Each row comes from the steps of one path. Every step used is in the known rows, and no mark comes twice. Write the path behind each row, first mark first.
In the rows, 128 means zero.
Known rows:
buta melen: [125 169 129 120 121 131 143 142 116 113 142  96 156 120 111 142 128 148
 154 131 121 145 124 129 145  97 130 125 117 149 145 124 129 100 134 110]
pime melen buta puru lebo fana dudav: [191 107 196  70 196 139  71 113 126 134 160 126  97 120 143 146 186 166
 160 153 159 171 132 140 163 106 132 158 152 116 157 109 103  46  91 138]
pime buta melen: [127 203 135 107 121 142 145 151 114 113 146  78 135 111  87 146 126 161
 175 154 130 156 110 119 146  70 157 130 102 162 173 111 126  87 127 110]
lebo fana dudav puru buta pime melen: [163 198 149  66 149 121 119 147 125 138 183  88 156 109  80 175 157 176
 133 162 141 155 129 136 155  64 115 142 136 140 125  93 134  97  90 138]
logim meni: [127 113 123 135 126 127  96 144 109 126 126 101 131 139 130 112 149 107
 162 121 143 103 114 141 125 159 114 146 103 126 135 126 150 114 125 111]
lebo fana dudav puru buta melen pime: [171 187 146  68 167 125 100 138 137 135 175 100 157 114  96 209 179 152
 119 145 144 166 140 115 171  78  90 127 135 149 139  98 112  85 118 148]
lebo fana dudav puru buta: [161 122 148  59 175 123  80 112 149 146 168 142 150 132 130 162 182 132
  87 150 151 131 159 157 166 111  78 152 170 103  75 102 141 117 105 119]
fana lebo puru: [155  86 175  68 205 107 122 127 119 150 151 139 115 143 139 129 173 141
 105 157 147 143 151 121 139 127 144 167 129 134 110 108 111 115  83 140]
dudav fana lebo puru buta melen pime: [157 179 146  61 176 110 112 144 122 142 186  87 150 117 109 208 182 160
 118 161 141 169 148  96 177  68 117 135 121 164 149 100 100  92 113 147]
pime melen: [130 167 122 118 121 127 137 143 116 126 145  84 131 118 103 145 131 155
 152 146 130 137 102 122 125  92 148 113 111 139 151 107 134 114 123 140]
pime buta puru: [131 125 159 117 131 144 138 154 122 106 152 105 108 107 126 125 143 129
 171 160 134 131 136 113 163  90 168 126 108 115 193 125 137 112 137 113]
lebo fana dudav puru: [184  95 158  77 204 125  70  96 161 143 143 133 142 140 136 144 185 155
 107 143 165 133 147 152 158 149  95 146 172  95  86  96 118  93  74 134]
dudav puru buta melen: [127 173 121  82 129 129 131 136 128 120 171  96 180 116 106 161 158 143
 124 144 128 139 147 138 175  77 102 132 133 137 124 109 155 113 135 100]
pime buta puru lebo fana dudav: [186  95 199  73 195 135  74 115 134 137 148 141  89 124 156 131 169 155
 160 154 164 164 139 148 156 115 130 168 156 106 140 119 111  50  83 121]
zumi melen pime buta puru lebo bezu: [137  92 183  64 174 133 134 114 114 127 168 129  61  95 150 164 157 189
 174 160 166 183 157  68 161  84 169 155  92 126 221 108 110  68 103 150]
dudav puru buta melen zumi meni: [121 159  86  83 147  98 111 167  96 144 133  78 170 141 101 211 163 124
 184 120 158 129 134 110 151 115 123 133  92 170 132  97 136  89 137  99]
puru buta: [117 148 126  99 113 128 126 139 123 134 156 138 139 123 124 148 137 111
 104 138 122 126 143 138 142  94 105 137 135 129 109 127 151 145 147 115]
bezu lebo puru: [168  98 174  60 177 113 122 133 133 142 141 164 101 138 128 110 170 142
 117 137 147 166 139 114 130 120 151 171 123 117  82 120 122 107  85 133]
buta pime melen zumi: [125 215  97 112 131 105 150 177  97 136 130  72 147 109  68 195 122 153
 176 137 130 166 105 105 125  77 162 113  88 195 166 114 109 106 127 152]
bezu lebo fana: [165 103 188  70 167 129 117 115 134 136 136 173  95 151 154 124 154 146
 145 120 140 176 148 119 123 139 121 182 131 132  80 139 117  77  80 134]
buta puru lebo fana: [157  72 188  86 173 135 112 113 131 133 155 156  95 123 194 119 164 146
 159 122 153 161 155 126 156 135 124 170 137 114 145 144 136  68  98 114]
melen pime buta puru lebo fana: [169 111 191  75 176 139 112 124 131 138 162 137  77 109 167 146 168 156
 169 139 161 180 143  99 159 107 139 162 120 135 181 131 124  56  99 135]
puru buta melen zumi meni: [111 166  89  93 131  99 120 177  84 140 128  85 157 141 101 208 144 116
 193 115 148 133 127 110 136 111 133 135  85 179 136 108 131  88 147  98]
zumi meni logim: [121 102 115 123 132  88  92 163  91 135 126 100 115 165 141 130 149  96
 193 107 158  87 126 120 122 185 125 148  93 141 138 115 149  91 125 107]
meni logim: [123 116 124 129 129 101 105 151 109 126 135 114 114 148 142 113 139 103
 159 119 141 104 126 132 125 165 123 140 112 138 136 126 144 108 128 123]
bezu lebo puru buta: [149 124 163  44 154 113 121 143 127 145 167 167 119 131 126 133 171 122
  96 146 137 156 151 126 143  89 121 171 131 122  72 121 145 128 111 119]
dudav puru buta melen pime: [147 201 120  88 135 125 128 147 131 127 170  87 163 104  87 202 165 144
 120 143 131 156 137  98 172  69 102 111 117 158 162 102 127 112 142 147]
pime buta: [130 170 137 111 128 139 129 140 123 129 134 107 101 114  98 132 126 145
 153 158 140 142 112 114 128  93 161 133 111 147 164 112 123 112 120 129]
buta puru lebo: [144  77 161 108 147 133 123 122 124 122 145 130 105 105 177 111 154 135
 163 132 140 147 149 124 169 114 139 146 136 108 183 145 149  90 130 111]
fana dudav puru buta pime: [154 178 139  82 140 119 119 140 134 134 164 117 170 106  83 160 151 145
 103 154 129 140 156 141 166  82  94 147 153 130 116 112 136 130 111 124]
bezu lebo puru buta pime melen zumi: [143 209 122  56 150  97 143 185  97 145 151  98 138 114  68 194 149 152
 159 148 135 187 120 101 133  54 162 142  89 191 129 110 118 102 113 148]
lebo bezu: [110  91 159  84 155 123 138 120 117 127 147 154 100 126 151 136 124 153
 137 127 146 148 149 117 126 120 142 141 113 127 121 123 113 112 101 139]
bezu lebo fana dudav: [190 100 196  68 191 124  77 111 139 138 131 167 104 154 139 130 163 146
 136 136 147 168 141 149 129 136 109 175 161 111  71 124  97  66  73 137]

Write each row's path:
[195 113 197  71 199 134  72 122 136 139 153 133  86 117 142 154 176 157
 157 153 165 175 136 129 159 106 128 158 150 117 159 115  99  48  88 142] => melen pime buta puru lebo fana dudav
[173 106 135  94 185 123  78 102 156 135 134 116 152 131 118 142 177 146
 104 150 153 121 143 152 162 138 103 128 168  93 104  95 121 113  93 134] => fana dudav puru
[142 165 156  52 142 120 136 153 115 126 173 128 148 124 109 146 161 142
 129 144 127 167 141 129 157  65 125 161 119 142  99 118 143 100 121 104] => bezu lebo puru buta melen
[152 174 163  59 136 112 147 160 119 138 168 147 139 110  90 140 147 142
 113 144 125 167 152 118 144  72 126 174 123 145 103 128 136 127 104 124] => bezu lebo puru buta pime
[140 189 131 111 129 148 122 134 110 123 151  84 116 109  78 159 156 161
 150 156 130 154 104  98 143  85 160 114 104 164 193  95 111 107 132 158] => pime melen buta
[162 197 129  82 153 124 106 143 134 129 168  87 164 107  83 205 172 145
 118 150 135 157 137 114 174  69  96 113 132 147 154  96 117 100 134 148] => fana dudav puru buta melen pime
[123 180  91 106 132  94 130 183  81 144 120  66 143 132  79 203 135 141
 209 121 153 139 109  94 120 112 158 127  74 185 160 101 119  88 125 128] => buta pime melen zumi meni
[116 137  92 112 140  76  96 186  75 141 124  69 120 160 118 169 151 106
 219 112 164 106 108 110 117 162 145 135  71 174 153 103 139  77 128 120] => pime melen zumi meni logim
[179  89 149  78 190 124  75  89 149 147 135 127 123 118 152 126 181 159
 124 142 162 149 148 143 168 129 108 150 172 101 135 112 136  81  91 129] => fana dudav puru lebo
[158  95 136  88 168 128 102  94 145 145 137 126 122 114 159 123 172 157
 128 135 156 148 148 126 164 129 116 147 154 116 147 119 149  94 102 127] => dudav puru lebo
[122  51 186  68 171 125 134 116 113 123 161 156  81 109 190 122 145 159
 163 131 154 164 168 113 158 107 150 155 118 109 165 137 131  81 104 126] => buta puru lebo bezu
[197  90 174  58 210 123  70  94 161 141 141 147 130 147 135 138 193 159
 115 145 161 153 155 145 159 144  98 163 172  95  73 102 114  80  63 138] => bezu lebo fana dudav puru
[133  65 166  52 189 121 118  92 129 141 155 153  95 114 177 132 159 176
 138 134 167 164 165 115 156 121 131 157 133 115 136 115 130  85  81 138] => dudav puru lebo bezu
[133  91 188  57 174 131 135 127 112 127 168 137  65  93 163 149 151 169
 174 147 161 181 157  86 163  81 163 147 101 129 202 123 117  71 104 147] => melen pime buta puru lebo bezu
[155 123 164  95 151 139 124 135 122 125 153 109  84  91 145 137 161 147
 175 152 148 166 138  95 172  83 157 138 115 129 226 130 136  78 130 134] => melen pime buta puru lebo
[151 183 151  66 164 116 133 156 111 136 178  98 144 114  96 198 170 144
 119 154 131 169 142  95 164  64 118 135 109 171 159 105 112 102 128 153] => fana lebo puru buta melen pime
[149 191 149  59 159 106 132 153 109 143 192  75 150 112  94 174 161 182
 132 178 137 158 137 119 159  55 142 150 123 155 135  96 121 106  86 137] => dudav fana lebo puru buta pime melen
[145 170 131  74 145 128 109 133 132 121 169  96 180 120 103 167 165 145
 121 151 131 139 144 152 178  77  95 134 148 126 114 103 143 104 127 103] => fana dudav puru buta melen
[146  96 154  90 190 110  97 100 125 142 147 106 131 153 162 152 165 161
 128 164 138 138 166 125 161 135 124 157 153 137 122 119  94  98  82 135] => dudav fana lebo
[119 212 104 103 140 121 138 172 101 127 127  75 140 117  78 192 127 144
 187 142 136 172 108 108 138  76 166 119  85 199 172 113 107  86 138 125] => pime buta melen zumi
[149  60 175  45 205 118  96  89 133 144 153 153  97 117 171 135 167 179
 135 141 172 165 164 129 158 122 125 159 148 105 127 109 119  74  72 140] => fana dudav puru lebo bezu
[183  91 183  78 196 127  69 101 137 149 137 155 103 135 158 132 163 152
 136 133 158 160 136 155 139 138 106 169 168 110 104 123 106  61  80 129] => puru lebo fana dudav
[120 162  96 111 133  73 109 197  70 139 130  62 129 151 100 173 143 115
 225 115 158 115 112 105 119 150 146 140  67 187 163 106 136  76 124 123] => buta pime melen zumi meni logim
[148 147 150 122 135 143 134 147 126 108 158  87  99  98  96 171 156 151
 166 174 142 146 132  73 165  82 169 121  91 124 236 104 116 106 140 141] => zumi melen pime buta puru
[118 177  94  99 138 107 123 177  84 138 116  70 139 139  88 200 139 134
 217 127 157 142 111  97 129 110 162 133  73 187 165 100 119  72 134 106] => pime buta melen zumi meni
[163  86 192  82 176 144 104 109 127 134 161 151  88 116 178 128 176 151
 161 130 154 171 151 114 163 127 132 168 132 128 168 137 124  62 105 124] => melen buta puru lebo fana
[122  75 171  66 168 122 129 106 115 138 149 160  82 115 177 126 136 165
 150 126 155 169 154 114 137 115 141 159 122 128 141 130 123  85  93 137] => puru lebo bezu
[138 114 157 124 136 151 125 139 120 102 155 114 117 108 126 136 163 125
 151 147 125 136 144 104 175 106 154 121 114 122 202 125 121 116 150 128] => melen buta puru
[169  85 168  70 191 130  95  89 148 152 149 152 108 129 179 129 177 164
 132 123 168 163 153 128 153 146 107 170 153 120 116 123 137  70  76 126] => dudav puru lebo fana
[125  65 180  54 204 109 113  98 114 139 164 136 103 146 178 155 154 179
 137 156 154 157 179 114 152 125 137 164 133 133 116 115  86  88  63 144] => dudav fana lebo bezu
[132 137 119  80 138 125 113 121 143 138 165 128 157 122 123 155 166 124
  89 146 137 119 156 138 166 103  92 134 148 115 100 110 159 146 130 116] => dudav puru buta
[134 207 129 117 112 125 157 159 109 123 153  75 145 102  75 151 119 170
 159 148 122 151 108 115 130  71 150 121 107 157 166 112 129 114 114 143] => buta pime melen
[145 109 158  45 187 105 100 125 125 157 184 137 134 138 146 157 184 137
  86 168 147 139 166 134 164  99 116 168 146 126  84 109 126 124  96 117] => dudav fana lebo puru buta
[136 186 102  76 162 107 108 156 115 137 142  89 177 125  89 209 159 133
 143 142 140 158 135 138 164  81 116 125 125 168 122 106 119  96 136 118] => fana dudav puru buta melen zumi
[127 219 127  98 103 123 156 166 106 126 171  80 152  99  72 162 125 159
 144 154 119 149 118 121 138  51 134 128 111 158 153 112 142 123 126 135] => puru buta pime melen
[138 154  96  75 164  96  90 163  97 145 130  79 169 145  95 215 171 127
 180 128 161 130 135 125 152 115 118 135 108 159 121  90 125  78 128 102] => fana dudav puru buta melen zumi meni
[134 201 123  62 167  92 145 181  87 150 157  83 146 118  74 207 150 151
 152 160 137 175 128 108 140  59 159 139  92 201 147 104 111 107 112 151] => fana lebo puru buta pime melen zumi
[151  96 166 103 152 146 114 118 119 120 150 124  96  98 159 122 171 141
 163 141 140 159 148 107 179 103 148 145 127 124 212 134 135  84 137 126] => melen buta puru lebo
[117  71 186  62 191 115 141 112 103 133 153 149  96 143 162 145 137 160
 140 148 142 156 174 115 135 119 138 162 118 145 127 120 101  99  84 154] => fana lebo bezu
[143 147 155 115 134 142 136 161 125 109 156  94 104  98 111 156 151 133
 169 160 137 144 132  91 167  79 164 113  98 128 216 118 122 108 143 138] => melen pime buta puru
[114 139  95 113 140  78  99 186  76 134 122  75 133 162 121 167 148 101
 221 104 158 110 119 114 128 165 136 142  74 178 151 112 137  70 135 105] => buta melen zumi meni logim
[159 192 149  60 147 119 134 160 121 131 170 112 137 112  90 187 169 145
 127 142 130 183 136  90 157  60 122 137 105 162 142 112 118  97 130 149] => bezu lebo puru buta melen pime
